Each row was made from one small tree. The marks that hang from a mark follow it in brackets, in alphabetical order. Every link used is in the known rows. Write each row's tree.
Known rows
T[D[P[W[A]]]]: [ 0.460 -1.864  1.869  1.650  5.212  3.294 -1.085  1.845 -0.681  1.207
 -2.690  0.459 -0.339  0.117  0.303  0.102 -1.107 -0.113 -0.789  1.950
  2.902 -2.068  0.082 -0.516 -0.929 -0.552 -0.283]
N[F[P[E[A]]] K W]: [ 1.622 -1.348  0.092 -1.751 -4.929  0.706 -2.390 -1.086 -0.957  0.430
  3.404  2.115 -0.049 -0.317 -1.650 -0.411 -0.253 -1.156  0.949 -1.188
 -0.147 -0.737  3.031 -2.660 -1.137  0.453  0.058]
F[P[E[A] W]]: [ 1.702  0.649  1.096 -0.457  2.391 -0.780 -1.135  1.376 -0.307 -0.033
 -0.341  0.594  0.261 -0.171 -0.867  0.416  0.251  0.187  1.704 -0.748
 -0.111 -0.636  1.331  0.090 -2.020  0.112  0.778]
A[F[P[W]]]: [ 0.291 -1.198 -0.644 -0.652  1.773  0.698  0.634  0.392 -2.013  0.031
 -0.592 -0.762  0.052  0.541 -0.241  0.599 -0.441 -0.068  2.612 -0.036
  0.758 -2.473  1.597 -0.765 -1.259  0.457  0.933]
E[A[F]]: [-0.095 -1.458 -1.444 -0.951  1.728  0.486 -0.730  1.371 -0.993  2.573
 -2.335 -0.623 -0.504  0.616  0.996  1.451 -1.974  0.870  2.443  0.012
  1.062 -1.191  0.518 -1.495 -1.536 -0.193 -0.142]
N[F[P[E]]]: [ 0.415 -0.812  1.255 -1.109  0.021 -0.267 -0.688  1.472 -1.108 -0.408
 -0.003  1.150 -0.233  0.076 -1.609 -0.425 -0.342 -0.490  1.990 -0.162
  0.599 -1.575  1.234 -1.783 -0.808 -0.584  0.353]
K[N[W[A]]]: [-0.980 -2.573  0.554 -0.431  0.396  1.623 -2.075  0.675 -3.210  3.011
 -1.149  0.393 -1.536 -0.076 -2.594 -1.936 -1.619 -1.328  0.386  0.989
  1.503 -0.542  0.994  0.082 -0.485 -0.495 -0.769]
J[F[P[W]] R]: [ 0.025 -0.620  2.298  2.207  1.735  1.455 -1.324 -0.242 -1.278  0.659
 -0.257  1.467  0.556  0.303 -1.403 -2.338 -0.854 -0.135  2.268  1.737
  0.153 -2.232  1.643 -2.482 -1.153 -0.309  0.709]
T[D[P[E]]]: [ 0.509 -1.488  1.980  0.811  5.983  1.901 -1.390  2.392  1.727  1.623
 -3.658  1.671 -0.679 -0.423  0.597  0.009 -1.433 -0.451  0.989  1.813
  2.309 -2.273 -0.345 -2.340 -0.829 -1.137 -0.236]
F[P]: [-0.978 -1.060  1.443  0.340  3.055  1.618 -0.986  1.612 -1.141  1.122
 -1.265  0.491 -0.588  0.045 -2.119 -0.812 -1.235 -0.124  2.651  0.516
  0.352 -3.079  0.032 -2.528 -0.897 -1.099  0.770]
T[D]: [-0.267 -1.669  1.899  0.688  2.832  3.202 -1.175  2.011 -1.112  1.956
 -2.672  0.788 -0.807  0.071  0.534  0.302 -2.423 -0.478  1.082  1.460
  1.605 -2.428 -0.920 -2.386 -0.590 -1.055  0.048]
W[A[F[P[E]]]]: [ 0.074 -0.568  0.501 -2.029  0.506 -1.597 -0.840  1.279 -2.363  0.199
 -0.091  0.840 -0.358  0.977 -1.904 -0.079  0.542  0.486  2.090  0.395
  0.161 -0.080  1.582  0.890 -1.251 -0.386  0.566]
D[P[E W]]: [ 1.350 -1.131  1.122  0.994  7.711  1.766 -0.595  1.988  1.730  0.365
 -3.693  0.379  0.037 -0.722 -0.008 -0.614 -0.543 -0.003  1.313  0.533
  1.961 -3.437  0.698 -1.510 -1.026 -0.336 -0.264]
W[A[F[P]]]: [-1.037 -1.380  0.247 -1.234  0.410 -0.194 -0.645  1.074 -2.986  0.970
 -0.279  0.084 -0.524  1.208 -1.938  0.048 -0.328  0.471  2.171  0.643
  0.509 -1.109  1.093 -0.178 -1.073 -0.541  0.607]
Y[A[F]]: [-0.394 -2.139 -0.249 -0.984  2.107 -0.789  0.755  1.822 -2.164  1.487
 -2.122 -0.402 -0.889  0.935 -0.310  1.261 -1.410  0.135  2.737  0.722
  0.443 -2.535  0.636 -0.685 -1.174 -0.793 -0.647]
J[F[P] R]: [-1.169 -0.880  2.490  1.862  1.378  1.180 -1.986  0.309 -1.048  1.736
 -0.723  2.190 -0.003  0.445 -2.088 -2.747 -1.383  0.129  2.933  2.113
  0.017 -2.206  0.975 -3.509 -0.912 -1.156  0.613]
T[D[P]]: [-0.561 -2.317  1.501  1.583  6.028  3.628 -1.204  2.142  1.085  2.455
 -3.701  0.799 -0.876 -0.230  0.613  0.052 -2.288 -0.429  0.929  2.142
  2.745 -3.402 -0.859 -3.252 -0.701 -1.248 -0.177]
K[A[F[P]] N[W]]: [-1.348 -2.686 -1.315 -2.404 -3.190  0.674 -0.757 -0.571 -3.751  3.347
  0.888 -0.343 -1.909  0.280 -2.659 -0.684 -0.677 -1.746  1.334  0.594
  0.798  0.166  3.430 -0.770 -1.051  0.559  0.321]
J[F[P[E]]]: [ 0.545  0.024  3.082  1.145  1.723 -0.718 -1.442  1.047  0.541 -0.579
 -0.924  2.284 -0.901  0.032 -2.046 -2.255 -0.060 -0.387  2.777  0.890
 -0.071 -1.974  0.703 -3.338 -1.162 -1.486  0.335]
J[F R]: [-0.804 -1.452  2.108  2.251  2.551  2.040 -2.099  0.737 -0.795  2.598
 -2.473  1.777 -0.073  0.333 -0.572 -2.423 -2.385  0.433  2.344  2.260
  0.819 -2.300  0.386 -3.665 -0.534 -1.231 -0.319]
T[D[P[E W]]]: [ 1.661 -1.117  1.700  1.079  6.496  2.332 -0.702  1.878  1.435  0.438
 -3.140  1.084 -0.082 -0.624  1.295  0.192 -0.896 -0.687  0.279  1.540
  2.490 -2.432  0.315 -1.305 -1.049 -0.255 -0.122]
Y[A[F] P[W]]: [ 1.300 -1.839 -1.161 -1.121  2.587 -2.631  2.014  0.921 -1.827  0.290
 -1.588 -1.284 -0.007  0.857 -0.390  1.205 -0.204  0.322  0.850  1.338
 -0.124 -1.569  1.429  2.773 -2.122 -0.729 -0.345]
F[P[E]]: [ 0.113 -0.268  1.858 -0.489  3.038 -0.165 -1.194  1.819 -0.340  0.291
 -1.068  1.362 -0.342 -0.156 -2.123 -0.833 -0.329 -0.212  2.687  0.375
 -0.080 -2.066  0.554 -1.498 -1.012 -0.948  0.720]
D[P[E W[A]]]: [ 1.240 -1.059  1.450  0.855  6.619  1.102 -1.225  2.108  0.579  0.362
 -3.012  0.501  0.053 -0.210 -0.901 -0.740  0.061  0.342  0.310  0.874
  2.060 -2.032  0.842  0.151 -1.050 -0.585 -0.494]
K[A[F] N]: [-1.521 -2.610 -1.526 -1.793 -0.508 -0.482 -0.461  1.202 -3.628  4.115
 -1.904 -1.063 -1.991  0.552 -0.645 -0.298 -1.987 -0.057  1.215  0.816
  1.953 -0.865  2.185 -0.657 -0.865  0.135 -0.485]

Write each row's tree
[ 1.231 -1.356 -0.627 -2.275  2.283 -4.594  1.157  1.550 -1.003  0.495
 -1.852  0.139 -0.359  0.768 -0.992  0.861  0.037  0.319  1.593  1.538
 -0.565 -0.410  1.384  2.815 -2.044 -1.441 -0.484]	Y[A[F] P[E]]
[ 1.509  0.816  1.953  1.187  0.858 -1.015 -2.059  0.099 -0.309  0.530
  0.238  2.198  0.817  0.143 -0.838 -1.501  0.089  0.275  2.013  0.870
 -0.401  0.408  2.161 -0.815 -2.015 -0.061  0.545]	J[F[P[E[A] W]] R]
[ 1.268 -1.407 -0.436 -0.456  5.111 -0.119 -0.252  1.393 -0.226  0.126
 -2.706 -0.058  0.086  0.378  0.322  0.235  0.337  0.546  0.849  0.669
  2.230 -1.426  1.710  0.830 -1.265  0.236 -0.445]	D[P[E W[A[F]]]]
[ 0.608 -1.097  0.388 -2.003 -2.731 -1.759 -0.370  0.820 -3.517  0.711
  1.365  0.077 -1.087 -0.110 -2.221 -0.787  0.221 -1.159 -0.164 -0.237
  1.477  0.176  3.754  0.718 -1.139  0.761 -0.006]	K[A N[F[P[E W]]]]
[ 2.143 -0.852 -0.930 -1.869  1.993 -2.870  0.381  0.804 -1.937 -0.321
 -1.387 -0.417  0.451  0.757 -0.592 -0.004  0.740  0.990 -0.219  1.128
  0.391  0.701  1.976  4.162 -1.869 -0.336  0.003]	Y[P[E W[A[F]]]]
[ 0.369 -0.903 -0.856 -2.584 -1.371 -3.042  0.103  0.532 -3.441  1.374
  0.351 -0.473 -1.197  0.271 -1.523 -0.324  0.450 -0.694  1.103  0.095
  0.897  0.335  3.801  1.769 -1.619  1.111  0.491]	K[A[F[P[E W]]] N]
[ 1.119  0.141  2.039 -0.292  2.221 -0.207 -1.108  1.498 -2.089 -0.833
 -0.084  0.857  0.177  0.194 -2.508 -0.778  0.874  0.016  0.827  0.139
  0.121 -0.966  1.459  1.302 -1.258 -0.335  0.625]	F[P[E W[A]]]
[ 2.199 -0.295 -1.219 -1.377  1.984 -1.083 -0.255  1.034 -0.660  0.666
 -1.929 -0.461  0.240  0.255  1.697  1.685 -0.529  0.801  1.913 -0.674
  0.813 -0.226  1.707  0.564 -1.874  0.774 -0.123]	P[E[A[F]] W]
[ 1.609 -0.819 -0.231 -1.386  2.043 -0.654 -0.251  1.148 -2.498 -0.182
 -1.622 -0.109  0.222  0.671  0.153  0.411  0.116  0.625  0.916  0.167
  1.148 -0.551  1.799  1.711 -1.123  0.427 -0.227]	P[E W[A[F]]]
[ 2.383 -0.972 -0.791 -1.935  2.651 -4.419  1.789  1.096 -1.160 -0.664
 -1.493 -0.376  0.151  0.673 -0.346  1.097  0.636  0.366  0.847  1.176
 -0.427 -0.538  1.930  3.782 -2.253 -0.594 -0.388]	Y[A[F] P[E W]]
[ 2.077  0.032  0.604 -0.013  3.617  0.204 -1.244  1.756 -0.125  0.799
 -2.255  0.244  0.181 -0.369  0.481  0.681 -0.804  0.445  1.201 -0.592
  0.693 -0.773  0.874  0.009 -1.671 -0.012 -0.166]	P[E[A] W]
[ 1.010 -0.645 -1.058 -1.756  1.805 -1.183 -0.938  1.491 -0.339  1.801
 -2.198  0.131 -0.280  0.423  1.016  1.314 -1.146  0.959  2.618 -0.425
  0.739 -0.126  1.011 -0.425 -1.644 -0.041 -0.240]	P[E[A[F]]]
[-0.670 -1.701 -1.310 -1.724 -1.216 -1.207  0.294  0.284 -4.194  2.237
  0.329 -1.229 -1.430  0.516 -1.473 -0.307 -0.409 -0.645  1.097  0.359
  1.351 -0.615  3.299  0.542 -1.441  0.957  0.545]	K[A[F[P[W]]] N]
[ 0.340  0.472  2.117  0.881  0.443 -1.240 -2.796  0.535  0.059  1.590
 -0.100  2.914  0.243  0.360 -1.519 -1.896 -0.566  0.563  2.654  1.161
 -0.521  0.489  1.545 -1.947 -1.822 -0.948  0.469]	J[F[P[E[A]]] R]
[ 0.617 -0.857  0.751  0.481  6.569  0.444 -1.889  2.526  2.428  2.216
 -3.652  0.937 -0.422 -0.430 -0.166  0.037 -1.213  0.664  1.772  0.397
  1.710 -1.647  0.134 -2.132 -1.574 -1.011 -0.512]	D[P[E[A]]]
[-1.594 -2.296  0.285 -1.463 -3.091 -0.336 -0.906  1.159 -3.868  2.619
  0.774 -0.112 -1.870  0.265 -2.914 -1.048 -1.212 -0.989  0.489  0.400
  1.641 -0.743  2.511 -1.526 -0.813 -0.269 -0.082]	K[A N[F[P]]]
[ 2.188 -0.937 -0.759 -0.460  3.751  0.176 -0.252  1.096  1.276  1.053
 -2.559  0.253  0.010  0.114  2.962  2.057 -0.584  0.179  0.627  0.717
  2.512 -0.113  1.204 -0.162 -2.075  0.741 -0.160]	T[D[P[E[A[F]] W]]]
[ 0.572 -1.966  1.341  1.868  6.275  3.939 -0.493  1.681  0.747  1.322
 -3.418  0.151 -0.321 -0.397  1.293  0.337 -1.747 -0.518  0.164  1.740
  2.927 -3.307 -0.202 -2.314 -0.948 -0.393 -0.075]	T[D[P[W]]]
[ 1.192  0.050  1.700 -0.120  3.359  0.202 -0.512  1.370 -0.514 -0.869
 -0.726  0.688  0.163 -0.288 -1.426 -0.673  0.209 -0.432  1.981 -0.120
  0.102 -2.231  1.161 -0.505 -1.221 -0.172  0.880]	F[P[E W]]
[-0.135 -1.579 -0.456 -2.941 -2.324 -2.242 -1.104 -0.401 -3.375  1.249
  1.200  0.900 -1.186  0.488 -2.838 -1.351  0.558 -1.462  1.478  0.372
  0.531  1.470  2.815  1.600 -1.127  0.429  0.140]	K[N[W[A[F[P[E]]]]]]
[-0.091 -0.889  0.255 -2.313 -0.518 -0.547 -0.718  1.324 -2.119  1.397
 -0.194  0.433 -0.915  0.587 -1.631  0.240  0.129 -0.001  2.066  0.337
  0.061 -0.478  2.709 -0.498 -1.268 -0.178  0.678]	K[A[F[P[E]]]]
[ 0.791 -0.552 -1.239 -0.956  0.860 -0.176  0.072  0.426 -1.520  0.719
 -0.222 -0.902  0.135  0.605  0.182  1.353 -0.445  0.549  2.327 -0.668
  0.481 -0.865  1.647 -0.348 -2.099  0.719  0.869]	E[A[F[P[W]]]]
[-0.270 -2.220  1.083 -0.871 -2.780  3.239 -1.494  0.163 -3.136  0.159
  1.633  0.843 -0.402  0.353 -3.047 -0.620 -0.288 -1.311  0.491  0.265
  0.760 -0.464  1.858 -1.292 -0.492 -0.499  0.014]	N[F[P] W[A]]
[ 1.497 -0.285  0.131 -0.909  3.341 -2.270 -1.282  1.981  0.832  1.627
 -2.407  0.662 -0.127 -0.069 -0.926  0.039 -0.779  1.023  0.694  0.914
 -0.079  0.509  0.367  1.228 -2.249 -1.525 -0.043]	Y[P[E[A]]]
[ 0.961 -1.915  1.301 -1.579 -5.115  0.988 -2.370 -1.031 -2.678 -0.245
  3.709  2.471 -0.041  0.153 -3.014 -1.508  0.443 -1.329  0.076 -0.343
  0.082 -1.085  3.201 -1.319 -0.322  0.038 -0.081]	N[F[P[E]] K W[A]]
[ 0.063 -0.722  1.848  0.466  2.457  1.384 -0.889  1.428 -2.738 -0.024
 -0.252  0.109 -0.015  0.414 -2.482 -0.739 -0.011  0.130  0.893  0.326
  0.558 -1.969  0.874  0.318 -1.084 -0.471  0.697]	F[P[W[A]]]
[ 0.409 -3.379 -0.094 -0.349 -2.832  4.065 -1.680 -0.801 -1.790  1.457
  1.049  1.034 -0.325 -0.321 -0.700 -0.958 -2.103 -1.535  0.621 -0.113
  1.173 -3.622  2.005 -4.361  0.099  0.113 -0.677]	N[F K W]
[ 0.433 -2.052  0.463 -0.554 -4.063  1.988 -0.993 -0.252 -3.347  0.561
  2.827  0.217 -0.332  0.176 -1.745 -0.579 -0.570 -0.478 -0.253 -0.497
  0.853 -3.155  3.678 -2.584 -0.621  0.590  0.343]	N[F[P[W]] K[A]]
[-1.126 -2.822  0.146 -1.792 -4.759  1.812 -1.363 -0.135 -3.973  2.637
  1.690  0.096 -1.811 -0.141 -3.310 -1.166 -0.881 -2.206  0.057  0.308
  1.376 -0.013  3.339 -1.586 -0.604  0.109 -0.152]	K[A N[F[P] W]]
[-0.296 -2.480 -0.381 -1.558 -3.675  1.731 -1.678 -1.547 -3.171  1.165
  2.744  1.165 -0.414  0.749 -2.432 -1.007 -0.242 -0.694  1.308  0.111
 -0.040 -1.873  2.770 -1.443 -0.643  0.307  0.460]	N[K W[A[F[P]]]]
[ 1.178 -1.470  0.659  0.224  4.175 -1.583  0.968  1.669 -1.193  0.318
 -1.976 -0.629 -0.140  0.227 -1.726  0.114 -0.504  0.122  0.393  1.649
 -0.190 -2.146  0.622  2.138 -1.916 -1.516 -0.404]	Y[A P[W]]
[ 0.159 -1.864  1.255  1.596  6.671  2.681 -1.090  1.920 -0.301  1.227
 -3.109 -0.198 -0.149 -0.002 -0.977 -0.696 -0.802  0.405  0.241  1.034
  2.400 -2.963  0.426 -0.881 -0.914 -0.697 -0.475]	D[P[W[A]]]
[-0.420 -0.933 -1.065 -1.317  0.553 -0.244 -0.570  0.943 -1.253  1.781
 -0.623 -0.265 -0.489  0.788 -0.466  1.080 -1.036  0.644  2.858 -0.208
  0.277 -0.882  0.990 -1.364 -1.838 -0.122  0.722]	E[A[F[P]]]
[ 2.134 -0.567  1.290  0.843  5.380  1.481 -1.270  1.903  1.861  1.213
 -2.831  0.929 -0.031 -0.468  1.847  1.064 -0.899 -0.139 -0.104  0.902
  2.304 -0.908  0.387 -0.813 -1.789 -0.047 -0.214]	T[D[P[E[A] W]]]
[ 1.618 -1.412  0.263 -0.442  3.525  0.485 -0.306  1.212 -0.533  0.304
 -2.190  0.630 -0.060  0.548  1.561  0.971  0.105  0.100 -0.248  1.518
  2.648 -0.448  1.415  1.042 -1.256  0.266 -0.293]	T[D[P[E W[A[F]]]]]
